What can hang from each mark:
j311: j477
j477: j203 j803
j803: j294 j477 j519 j580
j519: j311 j803
j294: j260
j580: j803
j203: j477 j519
j260: j294 j580

Every row comes from one small tree of marks. The marks that hang from a mark follow it in brackets, in the order of their numbers. Every link used is in the known rows. Which tree was each row made from?
Known rows:
j519[j803[j294[j260]]]: [ 21.7 -19.1  -7.5  14.2  -8.2 -15.9  11.6  -5.6  26.5  47.5   8.6  30.1
  15.5   2.1  -4.4 -27.9  12.4  -1.9  17.8  25.0 -22.6  13.2  -3.4   9.0]
j203[j477[j803] j519[j311]]: [  8.5  -1.9  12.5  22.1  -6.8  -3.6 -26.0   3.1  21.4   9.3  22.4 -61.7
  15.6 -28.2 -52.8  21.8  -5.5   2.5  35.0 -29.3 -13.2  -4.9  33.2 -18.0]
j519[j311 j803[j477 j580]]: [ 12.8 -14.6 -10.9 -15.2 -24.7  -6.5  36.7  12.3  33.8  24.8  -5.3  14.6
  23.1 -19.5 -29.6  -0.7  16.7  -5.1  23.0 -26.9   9.1   8.6   1.7  37.6]
j519[j803[j477 j580]]: [  5.5 -24.9  -8.8 -17.1 -24.9 -17.0  47.5  -2.1  23.3  28.3   0.0  42.3
  22.0 -18.3  -9.1 -24.5  21.8   3.9  16.3  -5.9   9.2  15.0  -7.3  37.4]
j580[j803[j477]]: [ -8.3 -22.5 -14.0 -11.1  -5.9   8.8  19.0 -30.6  -4.1  26.7  11.3  55.9
   5.3 -17.7  23.6 -17.1  11.7  -1.9  -9.3   2.3  34.4  15.1 -16.0  11.7]
j203[j477 j519[j803[j580]]]: [  7.2  -5.0  16.5  14.2 -28.4 -18.8   0.0  -9.5  12.3 -11.9  10.1 -45.2
  17.4 -24.1 -36.3  -4.6   5.4   8.3  42.0 -22.5 -22.1   3.3  18.1 -12.0]
j203[j477 j519]: [  5.8  -9.1  12.3  21.9  -3.7  -3.6  -1.2 -26.7   0.6  -4.0  19.9 -25.1
  10.2 -20.5 -12.8   6.5  -7.5  14.0  16.9 -22.0  -3.7   4.1  23.9 -25.9]
j803[j294[j260] j477 j580]: [  9.2 -22.6 -20.3  -4.7 -10.7  -7.9  35.9 -14.9   8.2  34.7   0.1  43.3
  21.3  -0.4  17.8 -16.8  10.4 -13.8   1.7   5.2 -12.7  21.8 -12.1  -5.2]
j519[j311[j477]]: [  9.6   4.9 -11.3  12.9   3.5  18.1  14.3  -0.2  21.2  26.9  -3.1   0.2
   8.6  -2.6 -18.6  12.9   3.9   3.8   4.7 -36.3  20.4   3.6   8.7  29.2]
j203[j477[j803[j580]] j519]: [ -2.4  -7.5  16.1  18.7 -22.4 -19.0 -13.8  -9.0   5.3   1.2  16.1 -47.1
  21.0 -28.7 -34.5  -5.2   6.6   1.2  36.6 -10.7 -23.0   2.6  17.5 -16.8]
j311[j477]: [  1.4  -5.7  -9.2  12.3   3.9   7.8  25.5 -13.5  10.7  31.7   2.2  28.4
   8.8  -1.4   2.2 -10.0   8.5  12.4  -4.8 -14.5  21.0  11.2  -1.5  30.1]
j203[j519]: [  4.7 -16.6   7.3  17.8  -5.4  -6.5  11.3 -20.6   3.8  11.5  14.3   8.8
  19.6 -14.6   3.4  -2.4   5.9  10.6  11.2  -3.0   7.9   1.4   9.5   4.8]
j477[j803]: [  1.4 -20.6   1.9  11.3  -9.0 -15.2  13.9  -7.4  15.8  48.7  13.8  32.8
  23.4 -21.7  -3.8 -31.3  20.2   4.0  10.6  23.2   9.1   6.8  -1.4  34.3]
j260[j580[j803[j477]]]: [-24.6 -23.1 -14.6 -14.7  -2.6  14.6   3.5 -20.4  -6.0  12.6  19.4  35.4
   4.8 -10.4  18.8 -21.5  22.3 -16.6 -22.9   9.5  26.1  24.1 -27.0  15.7]
j580[j803[j294[j260]]]: [  4.4 -11.5 -11.5  18.4  -6.4   3.0 -13.0 -31.4  -7.8  31.8   8.2  29.9
   6.2  -2.4  27.7 -27.0  11.0 -17.2   3.4  31.5  -6.0  13.2 -19.0 -13.9]
j580[j803]: [ -4.8 -11.8  -3.4  12.6 -12.4   3.9   3.6 -33.9 -11.2  21.6   7.2  34.8
   9.9 -20.3  25.2 -27.9  16.1  -2.8   0.6  17.2  24.9   8.4 -16.2  16.0]
j294[j260[j580[j803[j519]]]]: [-29.6 -27.7 -12.4   3.9   2.9  26.1 -46.6 -21.5  -5.2  16.6  25.7  12.5
   3.6   0.1  36.6 -37.8  19.0 -20.8 -16.1  31.8  17.0   5.2 -38.5  11.3]
j803[j294 j477[j203[j519[j311]]]]: [ 21.9  -0.8 -14.7  -0.8   9.7 -11.0  10.3 -13.9  16.2   7.1   5.1 -13.7
  -4.2  -5.1 -43.5  56.3 -18.7   0.2  -2.1 -59.9   8.8   8.7  22.1 -26.7]
j477[j203 j803[j519]]: [ -4.3 -19.3  -5.6   4.3   6.3 -18.4 -10.7 -17.9  14.2  40.2  15.0  21.4
   0.4 -14.6 -15.4 -11.0   2.2  12.4  -6.6  -0.9  31.0  -4.8  -6.8  29.8]
j519[j803[j477]]: [  8.4 -28.9  -8.4 -16.3  -8.1 -11.3  44.4  -5.0  27.8  42.1  11.2  54.8
  14.9 -14.0  -8.2 -19.0  13.2  13.1   4.8  -5.3  18.8  14.3  -0.7  36.7]
j294[j260[j580[j803]]]: [-21.8 -16.6  -8.3  15.3  -2.7  21.8 -35.3 -20.4  -9.0   9.6  22.6   4.6
  14.2   1.3  33.2 -39.8  31.6 -27.1 -12.8  34.9  -0.2  15.0 -28.6  -1.5]
j260[j294 j580[j803]]: [-23.3  -7.8   1.6  18.9  -0.7  16.6 -35.5 -24.7  -2.6   2.6  19.4  20.2
  19.5  -5.4  30.6 -33.2  19.3 -34.6 -12.1  31.3  22.9  -5.7 -21.8   5.0]
j519[j311]: [ 14.3  -8.2  -3.5  15.4  -6.6   4.9  20.4  -8.4  15.5  26.6   1.4  15.0
  22.5 -17.8  -4.2  -0.7   7.8  -0.7   9.4 -11.5  17.5   1.4   6.4  25.8]

Write each row's tree:
[-24.8 -27.6 -19.2  -8.0   2.7  25.1 -18.8 -16.6  -3.2  14.4  26.4  23.9
   9.8   4.0  32.0 -31.2  26.9 -25.4 -23.8  18.7   9.6  21.5 -28.4  -4.0]
j294[j260[j580[j803[j477]]]]
[  5.2   8.0   4.0  19.3 -13.5 -18.6 -25.9   2.1  13.7  -1.1   2.9 -61.2
  19.5 -19.1 -52.5  25.0   9.0  -8.8  25.5 -33.9  -8.1  -7.1  17.9  -3.4]
j477[j203[j519[j311]] j803[j580]]
[ 21.8  11.5 -13.6   5.5 -22.0  -7.6  21.2  17.1  34.6  28.8 -20.2 -13.1
   6.2  -3.5 -53.2  10.0   7.1  -7.4  29.5 -33.0 -11.2  11.3   3.1  30.5]
j519[j311[j477] j803[j294 j580]]
[-12.6  -9.0  -6.1   8.1 -10.6  -0.9  -6.0 -23.7  -8.2  16.2   9.5  20.4
  -0.5  -9.4   9.8 -23.2  17.6 -24.5  -9.7  26.9   4.0  26.1 -27.2   5.8]
j260[j580[j803[j294]]]
[ 16.6 -18.1 -16.9  10.9   3.5   7.7  -6.7  -8.2  21.5  44.7   5.4  17.0
   8.9  -1.1   2.8   4.1  -9.1  -8.9   7.5  -2.7   4.7  -3.9  -6.2   9.9]
j803[j294[j260] j519[j311]]
[  3.6 -35.6 -19.5 -21.5   3.7  -9.3  43.1 -21.5  15.7  49.2   7.1  75.2
  -2.1 -12.4   9.0  -0.9 -13.0   8.9 -11.2  -6.4  33.3  14.1 -13.3  26.0]
j803[j294 j477 j519]
[  8.6   3.5 -19.5   0.8  -9.5   4.8  12.9   0.2  20.0  28.2 -17.7   2.1
  -3.0  -4.5 -25.5  20.7  -9.9  -5.5  11.4 -37.7  16.3   2.4  -9.3  31.9]
j803[j294 j519[j311[j477]] j580]
[ -5.0  10.5  -1.4  17.1  -3.6 -15.8 -21.6  -1.7  10.4   1.7   4.1 -47.5
   6.0  -3.2 -47.2  16.6   8.8   5.2  13.6 -37.6  -4.2   2.2  10.9  -1.1]
j311[j477[j203[j519] j803[j580]]]
[ 10.1   9.9   0.5  10.3 -20.5   2.4  -4.5  19.9  32.1  -0.2  -5.5 -52.6
  14.2  -7.5 -55.5  22.6  10.5   1.3  38.5 -48.3  -8.8  -5.0  16.9  20.3]
j203[j519[j311[j477] j803[j580]]]
[ -2.3   5.5  -1.9  17.6  12.0  -9.1 -24.5  -4.5  15.2  14.7  15.1 -34.5
  -0.5   1.1 -45.8  20.5   1.4  13.9   3.0 -34.5   5.5   0.5  16.9  -2.6]
j311[j477[j203[j519] j803]]
[  2.2 -31.3 -18.4 -14.0  -0.4  -5.3  12.0   7.6  31.3  37.0  20.3  29.5
  10.4  10.4  -9.9 -24.2  18.5 -15.6  -6.5  15.5 -19.8  28.5 -13.3   7.8]
j519[j803[j294[j260[j580]] j477]]
[ 10.0 -17.6 -12.4 -12.8   1.4 -18.7  29.7 -14.2  23.1  27.4   9.4  35.6
   4.5  -6.4 -22.8  -3.1   9.1  14.8  -7.7 -25.4  22.2  12.5   2.8  19.7]
j519[j803[j477[j203]]]
[  6.6 -11.2  -1.7   9.4 -26.1 -32.8  24.4  -5.7  11.6  43.7  -4.1  25.5
  23.2 -20.8 -15.2 -26.5  17.5 -12.0  22.4  23.8 -13.3  17.3  -8.9  22.7]
j477[j803[j294 j580]]
[ 29.0  -4.2 -20.3 -11.7   0.8 -19.9  26.1  -1.0  35.5  31.7  -2.2  12.1
  -4.3  -4.6 -53.8  29.1  -5.8   0.8   2.4 -45.1   8.9  14.5  11.9   7.8]
j519[j311 j803[j294 j477[j203]]]
[  2.5   0.8  -9.8   9.1 -15.8 -17.9  20.1   4.2  19.0  42.9  -8.2  10.7
  10.0  -7.1 -29.7 -13.2  12.0  -7.0  17.3   1.2 -10.3  18.7  -7.5  26.1]
j311[j477[j803[j294 j580]]]
[ -0.3 -18.7  -9.9  15.8   3.1   1.4  -1.2  -9.8   8.5  27.5  15.4  15.8
  17.3   9.5  14.6 -26.7  17.8 -22.0 -11.1  28.6 -20.9  24.6 -15.1   0.4]
j803[j294[j260[j580]]]
[-22.0 -30.4 -21.6 -27.2   1.2   7.3  -1.5 -23.4   0.1  26.1  16.0  49.2
 -15.0  -9.6  13.1  -8.6   1.0 -16.9 -24.3   9.2  33.4  22.4 -37.1  14.7]
j260[j580[j803[j294 j477 j519]]]
[  4.6 -20.1  -7.6  10.0  -6.1  -9.0  -4.7   4.4  26.1  32.3  16.4   9.4
  15.2  10.3  -9.1 -34.8  24.0 -18.4   4.2  30.7 -30.5  22.3 -14.0  11.5]
j519[j803[j294[j260[j580]]]]
[  6.7  13.9 -13.0  15.6  12.0   1.6 -15.5   7.5  26.7  29.3   1.0 -29.9
   1.1  -1.8 -53.3  23.1   5.0   2.2   0.9 -43.5  15.2   1.1  13.8  20.5]
j519[j311[j477[j203 j803]]]
[  8.3 -29.0 -13.8   9.3   4.5  -2.5   2.2 -21.9  11.5  49.3  10.7  44.7
   6.9   1.0  24.1 -18.6  -4.3  -0.5  -1.3  19.5   5.8   4.0 -14.7   9.5]
j803[j294[j260] j519]
[ 12.7 -19.8  -4.0 -13.7 -25.7 -30.2  34.6  -1.7  24.1  18.3   1.9  13.6
  13.1 -13.8 -32.5   6.2   4.2   0.3  26.9 -16.4 -13.6  16.6   4.2   2.1]
j203[j519[j803[j294 j477 j580]]]
[  1.0 -11.1  15.8  20.3  -5.8 -14.2 -16.3 -10.7  11.4  13.8  26.5 -34.1
  14.1 -25.4 -33.0  -0.1  -1.7  11.1  25.1  -8.4 -12.6   1.8  23.8 -17.4]
j203[j477[j803] j519]
[  2.2 -13.3  -5.6   2.7 -16.6   3.2  13.2  -7.5  13.2  21.5  -6.7   9.1
  17.4 -23.5  -1.5  -1.9   3.9  -3.8  15.9 -16.5  26.6  -7.4  -9.5  39.9]
j803[j519[j311] j580]
[  4.9  -8.2 -14.0   2.9  -8.9   6.3 -10.8 -22.1   4.6  32.4  -0.5  21.5
  -7.8 -20.2  -2.2   7.8  -9.4 -12.1   6.0  -3.8  29.0  -0.8 -17.9  15.1]
j580[j803[j294 j519[j311]]]
[ -0.4   3.8 -10.6  14.1  11.8  -9.1  -5.5  -6.8  16.1  33.8   6.8  -0.8
  -0.5   0.7 -33.2   0.3   9.6  11.3  -7.6 -21.6  16.3   8.1   4.6  20.2]
j311[j477[j203 j803]]
[ 18.1 -25.2 -14.1 -16.7  -9.0 -23.1  50.9  -5.6  29.5  48.8   5.4  60.4
   7.7 -10.7 -18.8 -11.4   4.8   6.7   5.8  -0.5   6.2  23.0  -1.0  24.3]
j519[j803[j294 j477]]
[ -3.3  -9.2 -11.8  17.0  11.1 -17.0 -31.0  -4.5  13.3  30.4  20.8 -12.3
   7.6  11.0 -20.7 -17.7  18.2 -23.4 -13.1  21.4 -26.2  20.3 -10.5 -11.0]
j477[j203 j803[j294[j260[j580]]]]
[ 14.9 -12.1 -19.6  -6.1  10.3 -20.8  40.1 -29.4   6.8  28.6   2.6  48.1
  -3.5  -2.9  -9.7  13.4  -6.4   6.2 -20.1 -25.0  19.1  23.3   0.9  -4.6]
j803[j294 j477[j203]]
[  2.9 -14.3   0.2   5.8  -2.2   1.4 -19.0   0.0  25.0  34.9  17.6 -18.6
   5.9 -28.6 -35.8   5.3 -10.5   5.3  21.7 -20.0  15.6  -8.0  10.6  14.3]
j203[j477[j803[j519[j311]]]]
[  4.9 -17.1 -22.3 -15.6  14.7   5.6  11.5 -15.8  19.2  24.4   6.4  21.9
  -3.9 -10.0 -15.2  29.8 -13.5   8.7 -18.7 -51.8  49.9  -2.5   1.0  19.4]
j803[j477[j203] j519[j311]]
[  1.1   1.6 -12.6  -1.4   3.5  10.2 -24.0 -23.6   0.0 -11.9  12.2 -24.7
  -6.2 -12.3 -24.5  42.8  -6.4  -4.5  -3.4 -53.6  28.3  -1.1  10.2 -25.3]
j580[j803[j477[j203[j519[j311]]]]]
[ 15.7  -3.0 -15.6 -12.8 -13.0 -13.6  22.0   3.0  27.1  12.1  -6.7  -5.5
  11.9 -12.5 -44.8  16.3  11.7  -3.1  11.1 -48.1  12.1   7.4   5.8  19.8]
j519[j311 j803[j477[j203] j580]]
[ 13.0 -27.5 -20.6  -3.8   5.0  -3.1  30.3 -17.5  13.3  47.4  11.8  56.9
  15.0   4.1  18.3 -12.0   2.9  -3.8  -7.7   7.6  -3.3  21.2  -5.5  -6.4]
j803[j294[j260] j477]
[ 15.3 -20.8 -13.6 -18.9 -24.9 -28.3  54.1  -3.5  26.4  36.2  -6.1  46.1
  13.8 -14.0 -20.0 -15.6  12.7  -2.9  16.1  -3.2  -4.3  24.5  -8.0  25.6]
j519[j803[j294 j477 j580]]
[  3.3 -23.1   0.6 -13.7 -24.9 -17.3  27.9  -0.7  22.8   9.7   7.9   8.7
  21.4 -17.8 -22.8  -3.7  13.4   6.3  23.7 -19.0  -0.9   8.2   4.7  13.2]
j203[j519[j803[j477 j580]]]
[ 19.3   1.6   8.1  21.1  -7.6 -15.3 -20.7   1.9  23.0  15.7  15.8 -54.9
   6.6 -24.7 -64.0  31.0 -16.0  -2.8  35.7 -27.7 -26.6   4.3  32.4 -29.5]
j203[j477[j803[j294]] j519[j311]]
[ 14.0   1.4   9.5  23.3  -4.4   6.6 -11.7 -12.9  10.0  -8.6  14.4 -52.3
  12.6 -22.4 -32.5  29.0 -12.5   6.4  25.8 -44.0  -4.0  -2.0  32.3 -25.7]
j203[j477 j519[j311]]
[ 10.7 -11.3  16.0  15.5 -11.6 -13.8  -4.1 -11.7  17.8   1.5  20.6 -31.8
   9.6 -20.1 -36.2   0.9  -1.9  18.1  31.2 -21.0 -13.6   3.0  24.8 -12.1]
j203[j477 j519[j803]]
